What can hang from each mark
sode: fivel pazu
zefako: nufog pazu
sobip: mupu nufog
davupam: nufog
dulub: nufog
tepe: dulub
fivel: debi sode
mupu: zefako
debi: fivel sode
pazu: mupu sode zefako
nufog: davupam dulub sobip zefako

Each row was made from one small tree. Brackets hold a mark, then the marks that hang from it, in alphabetical order. Every link used is in the known rows. Write each row's tree.
Known rows
(sobip mupu (nufog dulub zefako)): [ -9   3   2   5   7   3  -3  -8   5  -4  -1   3  -7  -5   5  -1  -3   2
   2  -3   2  -1  12   2   0   2   5   4   2  -9 -37 -12   5  -2   4   5
  -2   4   4  -2   0  19   4]
(dulub (nufog davupam (sobip (mupu zefako)))): [ -9   3  -2   4   0   3  -5 -11  -1  -7  -2   2  -3  -4   9   0  -2   2
   3   5   3  -5  10  -1   3   2   2   4   9  -8  -9  -8   2   4   2   9
  -4   4   5  -3   3   2   0]
(sode fivel (pazu mupu zefako)): [ -8   4   2   7   2  10  -3  27   5  -9  -2   4  -5  -4   6  -2  -1  -6
   0   1   0   1  10  -1 -13   1   5   6 -10 -11  -3   2  12   0   3   6
  -2   5   6  -6   3   4  -1]
(dulub (nufog davupam)): [-10   4   0   7  -2   5  -4  -7   0  -7  -3   2  -3  -3   8   1  -4   0
   2   1   4  -5   7   0   0   5   6   3   3  -9   9  -7   5   0   1   7
  -2   4   8  -3   6   8  -1]
(nufog davupam (zefako (pazu mupu))): [-10   4   3   5   0   4  -6  -3   7  -4   0   3  -4  -3   3  -2  -2   3
   1  -5   0  -4  13   0  -1   3   6   4   1 -10  -4  -5   7  -2   2   5
  -3   3   4  -4   9   7  -2]
(dulub (nufog sobip)): [ -9   2  -1   3  -3   7  -4  -7   2 -10  -2   1  -1  -4   8   2  -4   0
   2   3   5  -4   5   0   1   2   5   4   2  -8   9  -6   5   0   1   7
  -2   4   7  -1   0   2   0]
(dulub (nufog sobip (zefako pazu))): [-10   3   0   0  -1   6  -6  -2   7  -8   1   2   0  -5   2   0  -2   3
   2  -2   4  -6  12   0   2   2   2   2   1  -8   9  -8   5  -2   0   7
  -1   2   6  -2   1   5  -1]
(sode (fivel debi) (pazu zefako)): [ -8   4   2   4   2   9  -4  10   6  -8  -3   4   1  -6   2   2  -1  -7
   1   0   0   2   9  -1 -18   2   1   5  -8  -9  -5  -1   9  -1   0   6
  -2   5   8  -5   3   7  -3]
(debi fivel (sode pazu)): [-8  3  7  4  3  7  2 10  3 -3 -3  1  0 -5  3  1 -4 -5  2  1  2 -2  6  0
 -9  0  4  6 -3 -7 -3 -4  7 -3  1  7  2  2  8 -6  4  7  3]
(sobip (nufog dulub zefako)): [-10   3   1   2   6   6  -3  -5   6  -5  -1   3  -5  -5   4   0  -3   2
   2  -4   4  -2  11   2   0   4   7   5   1  -9 -21 -11   5  -2   3   2
  -1   4   6  -1  -1  19   3]
(pazu sode zefako): [ -8   3   1  -2  -1   6  -3  -4   6  -7  -3   2  -5  -3  -1   2  -4 -10
   1   1   1  -1   6   0  -3   3   5   7 -12 -10  -4  -1   9  -1   3   6
  -2   2   5  -4   4   7   1]
(nufog davupam dulub sobip (zefako pazu)): [-12   4   3   1   3   4  -7  -3   7  -8   3   2  -1  -5  -2  -2  -3  10
   1  -3   2  -4  15   1   1   4   6   4   5  -9  -4  -8   4  -1   2   5
  -2   2   4  -2   3  13  -2]
(nufog davupam (sobip mupu) (zefako (pazu (sode fivel)))): [ -9   4   3   1   3   6  -6   8   4  -7   3   4  -3  -5  -1  -3  -1   5
   1  -3   0  -4  14  -1  -4   0   1   5  -1 -10 -21  -8   7  -3   2   8
  -4   0   3  -6   5   2  -4]
(pazu mupu (sode fivel) zefako): [ -7   3   1   1   0   8  -3  11   5  -7  -3   4  -8  -3   3  -1  -2  -7
   0   0  -1   2   7  -1  -7   2   5   8 -15 -11  -4   1  13  -2   4   6
  -3   3   5  -5   3   3   1]
(dulub (nufog (zefako (pazu mupu)))): [-10   2   0   5  -3   4  -5  -3   8  -5  -1   3  -5  -4   5  -2  -1   0
   2  -4   2  -5  12   0   1   2   4   3  -4  -9   8  -6   8  -2   2   7
  -1   3   6  -3   5   7   1]
(davupam (nufog dulub (sobip mupu) zefako)): [ -9   2   2  -1  -1   2  -5  -8   4  -3   0   3  -4  -6   4   0  -4   4
   1  -2   3   0  12   1   2   2   6   6   4  -8 -22 -10   4  -3   5   6
  -5   4   3  -2  -4  11   2]
(tepe (dulub (nufog davupam sobip (zefako (pazu mupu))))): [-11   3   1   2  -2   5  -6  -1   4  -5   2   3  -6  -3   6  -3  -2   9
   2  -4   2  -4  14   0   3   3   8   4   5  -9   5  -6   7  -2   2   7
  -4   3   5   0   6   8   5]
(sobip (nufog (zefako pazu))): [-10   4   1   3   5   6  -4   1   9  -4  -1   3  -1  -5   2   0  -3  -2
   2  -4   2  -7  12   1  -1   2   4   3  -1  -8 -20  -8   5  -1   1   2
   0   3   6  -2   5  11  -2]
(zefako (nufog davupam) (pazu mupu)): [-12   4   1   6  -4   2  -4   9   3  -6  -2   1  -5  -3   7  -2  -4  -1
   1  -1  -2  -4   9  -1   3   3   7   3  -3  -9  -4  -3   8   1  -1   5
  -1   5   5  -3  12   4  -2]
(nufog davupam dulub (sobip mupu) (zefako pazu)): [-11   3   4   3   4   1  -6  -7   6  -8   4   3  -3  -5  -1  -2  -2  10
   1  -2   1  -3  16   1   1   2   3   4   7  -9 -20  -9   4  -2   3   7
  -3   2   3  -3   3  13  -1]
(mupu (zefako (nufog sobip))): [-10   3  -3  -1  -1   6  -4   5   2  -8  -4   1   0  -4   8   1  -4  -5
   1   3   1  -2   7   0   5   3   5   5   3  -8  -5  -7   3   5   0   4
  -2   3   6  -1   1   2   2]
(tepe (dulub (nufog sobip zefako))): [ -9   2  -1   0  -1   6  -4  -4   3  -6   0   3  -3  -4   7   1  -3   2
   2  -3   5  -1   9   1   1   4   8   5   6  -8   7 -10   5  -2   2   7
  -4   3   7   1  -1  11   8]
(nufog dulub sobip (zefako (pazu mupu (sode fivel)))): [ -9   2   2  -1   2   8  -5  11   9 -10   2   3  -7  -5   0  -5  -1   6
   0  -3   0  -1  14   0  -3   2   5   7  -9 -10  -6  -5  10  -2   4   5
  -2   0   4  -3  -1   7   2]
(fivel sode): [ -8   3   2   3  -1   5  -2 -22   4  -6  -5   1  -2  -4   4   3  -2  -6
   1   1   2  -3   4   0  -6   3   8   7   1  -9  -4  -5   6  -1   2   5
  -2   1   7  -3   3   9   3]
(nufog dulub (sobip mupu) zefako): [ -9   2   3   3   4   3  -5 -11   5  -9   1   3  -4  -5   3   0  -2   4
   1  -2   2   0  12   2   1   2   4   6   6  -9 -20 -11   4  -3   5   7
  -4   3   3  -3  -3  13   4]
(debi (fivel (sode pazu))): [ -8   4   5   5   1   6   0  -6   3  -3  -3   1   0  -5   4   1  -7  -4
   1   1   1  -2   7   0 -12   0   5   6  -2  -8  -2  -4   7  -2   1   7
   0   1   8  -5   3   8   2]

Write each row's tree
[ -9   3   0   4   3   4  -4 -11   0  -7  -2   2  -2  -4   6   0  -3   0
   2   4   1  -3  10   0   1   1   4   5  10  -9 -19  -8   2   5   2   7
  -5   3   3  -3   4   2  -1]
(nufog davupam (sobip (mupu zefako)))
[-11   4   1   6   5   6  -3  -6   2  -7  -2   2  -5  -4   7   0  -5   5
   2   1   4  -4   9   1   0   5   9   4   2  -9 -20  -8   5   2   2   2
  -2   4   7  -1   4  18   0]
(sobip (nufog davupam dulub))
[-10   3   0  -4  -1   5  -4   6   4 -10   0   1  -4  -4   2   1  -4  -1
   1   2   0   1   8   1   3   4   6   6  -5  -9  -6  -3   6   0   1   4
  -2   5   5   0  -1  10   2]
(pazu (zefako (nufog dulub sobip)))
[-10   3  -2   5   0   7  -3  18   3  -7  -4   3  -4  -6  11  -3  -1  -2
   1   0  -3   3  11   0  -9   4   4   6  -5  -8  -9  -4   8   6   0   6
  -1   4   9  -3   2  12   4]
(sode (fivel debi) (pazu (mupu (zefako (nufog dulub)))))
[-10   3   1   3   0   3  -7  -7   3  -6   3   3  -2  -5   3  -2  -1   7
   2  -2   2  -7  15   0   2   1   1   2   6  -8  -9  -9   4  -3   1   9
  -3   3   4  -4   5   4  -3]
(dulub (nufog davupam (sobip mupu) (zefako pazu)))
[-12   5  -2  -2  -3   3  -4  10   4  -4  -2   1  -3  -3   2  -2  -4  -6
   2   1  -2  -7  10  -1   4   4   4   4  -5  -8  -5  -5   6   7  -2   5
  -1   1   6  -3  11   6  -1]
(mupu (zefako (nufog davupam) (pazu sode)))
[-10   3  -2   2   5   4  -2  -2   8  -5  -3   1  -6  -4   2  -1  -3  -8
   3   2   0  -6  10   0   1   0   1   4  -6  -9 -37  -6   6   7   2   5
   0   1   5  -4   6   8   1]
(sobip (mupu (zefako (pazu sode))) nufog)
[-10   2  -3  -2  -3   4  -2   5   4  -6  -4   1 -10  -2   7  -3  -4  -5
   1   1  -2   0   7   0   5   5   8   8  -9  -9  -7  -5   8   6   3   5
  -2   2   6  -2   3  11   8]
(pazu (mupu (zefako (nufog dulub))) sode)
[-10   1   2  -7  -5   5  -7  -1   9  -3   1   2  -7  -4   0  -3  -3   6
   0  -4   1  -3  13   0   3   2   8   7  -9  -8  -9  -4   9  -2   4   4
  -3   0   4  -3   0   7   3]
(davupam (nufog dulub sobip (zefako (pazu mupu sode))))
[-10   3   0   3  -3   6  -3  25   5  -8  -2   2  -6  -4   6  -3  -3  -6
   0  -1  -3  -2   7  -2  -2   1   5   5 -14 -10  -4  -2  12   1  -1   6
   0   2   6  -4   8   2   0]
(zefako nufog (pazu mupu (sode fivel)))
[ -8   2   2  -1   1   9  -6  12   8  -9   1   3  -5  -4   2  -3   0   2
   0  -3   0  -3  12  -1  -4   0   4   6  -8 -10  -5  -4  11  -3   2   5
  -3   0   4  -4   2  -1  -1]
(nufog sobip (zefako (pazu mupu (sode fivel))))
[-10   3   2   0  -2   4  -5  -3   6  -1  -2   3  -3  -5   4   0  -5   0
   1  -5   3  -1  11   1   1   5   9   6   0  -8  -5 -10   4  -2   4   5
  -3   4   6  -2   0  17   2]
(davupam (nufog dulub zefako))
[ -9   3   1   4   0   4  -6 -11  -1  -6   1   4  -4  -4   7   0  -2   7
   3  -2   4  -5  12   0   2   2   2   3   9  -8 -10 -11   3  -4   3   9
  -5   3   4  -3   2   4   0]
(dulub (nufog davupam (sobip mupu) zefako))
[-10   4   1  -3  -2   5  -5   6   0  -7   0   2  -2  -3   3   1  -4   0
   1   2   0  -2   8   0   2   4   5   5  -1  -9  -7  -2   6  -2   0   4
  -4   5   4  -2   5   2  -2]
(pazu (zefako (nufog davupam sobip)))
[-12   4   1   4  -1   2  -3   5   0  -7  -2   1  -4  -4   6  -1  -6   2
   1   0   0  -1   8   1   3   6   9   5   2  -9  -4  -7   5   2   0   5
  -2   5   7  -1   6  16   1]
(zefako (nufog davupam dulub))
[ -9   3   1  -3  -6   4  -4   5   1  -4  -2   3  -9  -1   4  -1  -4  -4
   0   0  -3  -2   7  -1   2   4   6   7 -12 -10  -8   1  11  -2   2   5
  -4   3   4  -4   9   3   1]
(pazu mupu sode (zefako (nufog davupam)))
[-12   4  -2   4   1   1  -4  -2   3  -7   0   2  -4  -4   6  -2  -2   3
   3   3   1  -4  13   0   4   2   5   3   9  -9  -9  -8   3   7   1  10
  -3   4   5   0   6   9   4]
(tepe (dulub (nufog davupam (sobip (mupu (zefako pazu))))))
[-12   5   2   3   7   4  -5  -1   8  -4   1   3  -4  -5   0  -3  -3   8
   2  -4   2  -6  16   1   1   5   6   3   2  -9 -21  -9   5  -1   2   2
  -1   3   6  -2   6  20  -2]
(sobip (nufog davupam dulub (zefako pazu)))
[-11   5  -2   3  -1   3  -3   5   0  -4  -4   2  -2  -3   8  -1  -4  -5
   2   1   0  -3   8   0   4   5   6   4   4  -8  -5  -7   3   6  -1   5
  -2   4   6  -2   8   7   0]
(mupu (zefako (nufog davupam)))
[-11   4   3   4   5   4  -5  -2   7  -3   1   3  -8  -4   4  -4  -3   9
   2  -5   1  -5  16   1   1   4   7   4  -1  -9 -22  -7   7  -1   3   2
  -1   4   5  -2   6  16   0]
(sobip (nufog davupam dulub (zefako (pazu mupu))))
[-13   5  -1   5   1  -2  -4   7   4  -5   0   1  -5  -5   4  -4  -4  -1
   2   1  -3  -3  14   0   6   4   3   3   3  -9 -20  -8   3   8   0   8
  -1   4   5  -2   9  16   0]
(sobip (mupu (zefako (nufog davupam dulub) pazu)))
[-10   1   3  -5  -3   2  -6  -3   8  -3   2   2  -5  -6  -3  -2  -4   4
   1  -3   1  -4  14   0   3   1   4   6  -5  -8 -24  -8   7  -2   4   7
  -3   0   3  -3   0   9   1]
(davupam (nufog dulub (sobip mupu) (zefako (pazu sode))))
[-10   4   0   1  -2   6  -3  24   4  -7  -1   2  -2  -4   3   1  -4  -9
   1   1   0  -2   8   0  -6   3   4   4  -8  -9  -4   0   8   1   0   5
   0   5   7  -4   5   8   0]
(sode (pazu (zefako nufog)))
[ -6   2   1  -1  -2   8  -4  -7   6  -6  -5   3  -7  -4   3   1  -1  -7
   0   0  -2   4   6  -1 -11   2   3   9 -15 -10  -8   1  12  -3   2   6
  -4   3   6  -5   4   2   1]
(pazu mupu (sode (fivel debi)) zefako)
[ -9   3   0  -4  -5   4  -3   8   4  -6  -3   2  -5  -3   0   1  -5 -11
   1   0  -1  -1   5   0   1   4   4   6 -13  -9  -6  -1   9  -1   1   5
  -2   3   6  -3   5   6   2]
(pazu sode (zefako nufog))
[-10   3   0   1  -1   7  -6  -9   0  -6   1   3  -1  -3   6   0  -2   7
   2  -2   5  -6  11   0   1   4   5   4   7  -8   7 -10   4  -4   2   6
  -4   3   6  -2   2   4  -1]
(dulub (nufog davupam sobip zefako))
[-11   3  -2   4   1   0  -2   4   2  -6  -3   2  -6  -5   7  -1  -4  -6
   2   2  -2   1   9   1   5   4   4   5   1  -8 -20  -9   3   7   2   8
  -2   5   5  -1   2  15   5]
(sobip (mupu (zefako (nufog dulub))))
[-12   2   1   2  -3   4  -4   8   6 -11   0   0  -6  -4   5  -2  -4   3
   0   2  -1  -1   9   0   5   2   7   4  -4  -9  -5  -3   8   2   0   4
  -1   4   5   0   2   7   2]
(zefako (nufog dulub sobip) (pazu mupu))
[-12   2   1  -2  -4   4  -5   6   3  -9   1   0  -8  -3   2  -3  -5   7
   0   1  -2  -4  10  -1   5   3   7   6  -8  -9  -8  -2  10   1   1   4
  -2   1   5  -2   6   6   1]
(zefako (nufog davupam dulub sobip) (pazu mupu sode))
[-12   5  -2   2   0   2  -3   5   1  -5  -3   2  -3  -4   7  -2  -5  -1
   1   1   0  -2  10   1   5   7   8   5   4  -8  -4  -8   3   7   0   5
  -2   4   6  -1   5  16   2]
(mupu (zefako (nufog davupam dulub)))
[ -7   3   1   6   0   8  -3   8   3  -9  -4   3  -7  -3   8  -2  -3  -5
   0   0   0   0   4  -1  -6   2   7   8 -10 -10  -3  -3  11   0   3   6
  -3   2   6  -4   4   3   1]
(pazu mupu (sode fivel))
[-11   3  -1   1   0   6  -4  18  -1  -8   0   2  -5  -3   9  -4  -3   6
   1   3  -1  -3  12   0   0   4   7   5   2  -9  -9  -3   6   7   2   4
  -3   3   5  -2   3   8   3]
(sode (pazu (mupu (zefako (nufog davupam dulub sobip)))))
[ -7   2   2   3  -2   8  -3 -24   5  -6  -4   1   1  -5   3   5  -1  -5
   1   1   2  -3   6   0 -16   2   5   6  -1  -8  -8  -4   7  -1   0   6
  -1   1   9  -5   4   9   2]
(fivel debi (sode pazu))
[ -8   1   2  -3  -5   5  -3 -12   5  -4  -2   1  -8  -4   2   1  -1  -2
   1   0  -4   1   9   1 -11   3   5   7 -11  -8 -14   1  11  -2   1   5
  -2   3   8  -5   3  13   6]
(fivel debi (sode (pazu mupu (zefako (nufog dulub)))))
[-10   3   1   0  -3   8  -5  19   0  -7   1   3  -5  -3   6  -1  -3   2
   1   2  -1  -3  11  -1  -3   2   6   4  -5 -10  -9   3   9  -1   1   4
  -3   5   4  -4   6  -1  -1]
(sode (pazu mupu (zefako (nufog davupam sobip))))
[-10   2   3   3   4   2  -5  -6   9  -9   3   2  -3  -6  -2  -2  -2   5
   1  -2   1  -2  15   1   1   1   3   4   3  -9 -19  -9   5  -1   3   7
  -2   3   3  -3   0  13   1]
(nufog dulub (sobip mupu) (zefako pazu))
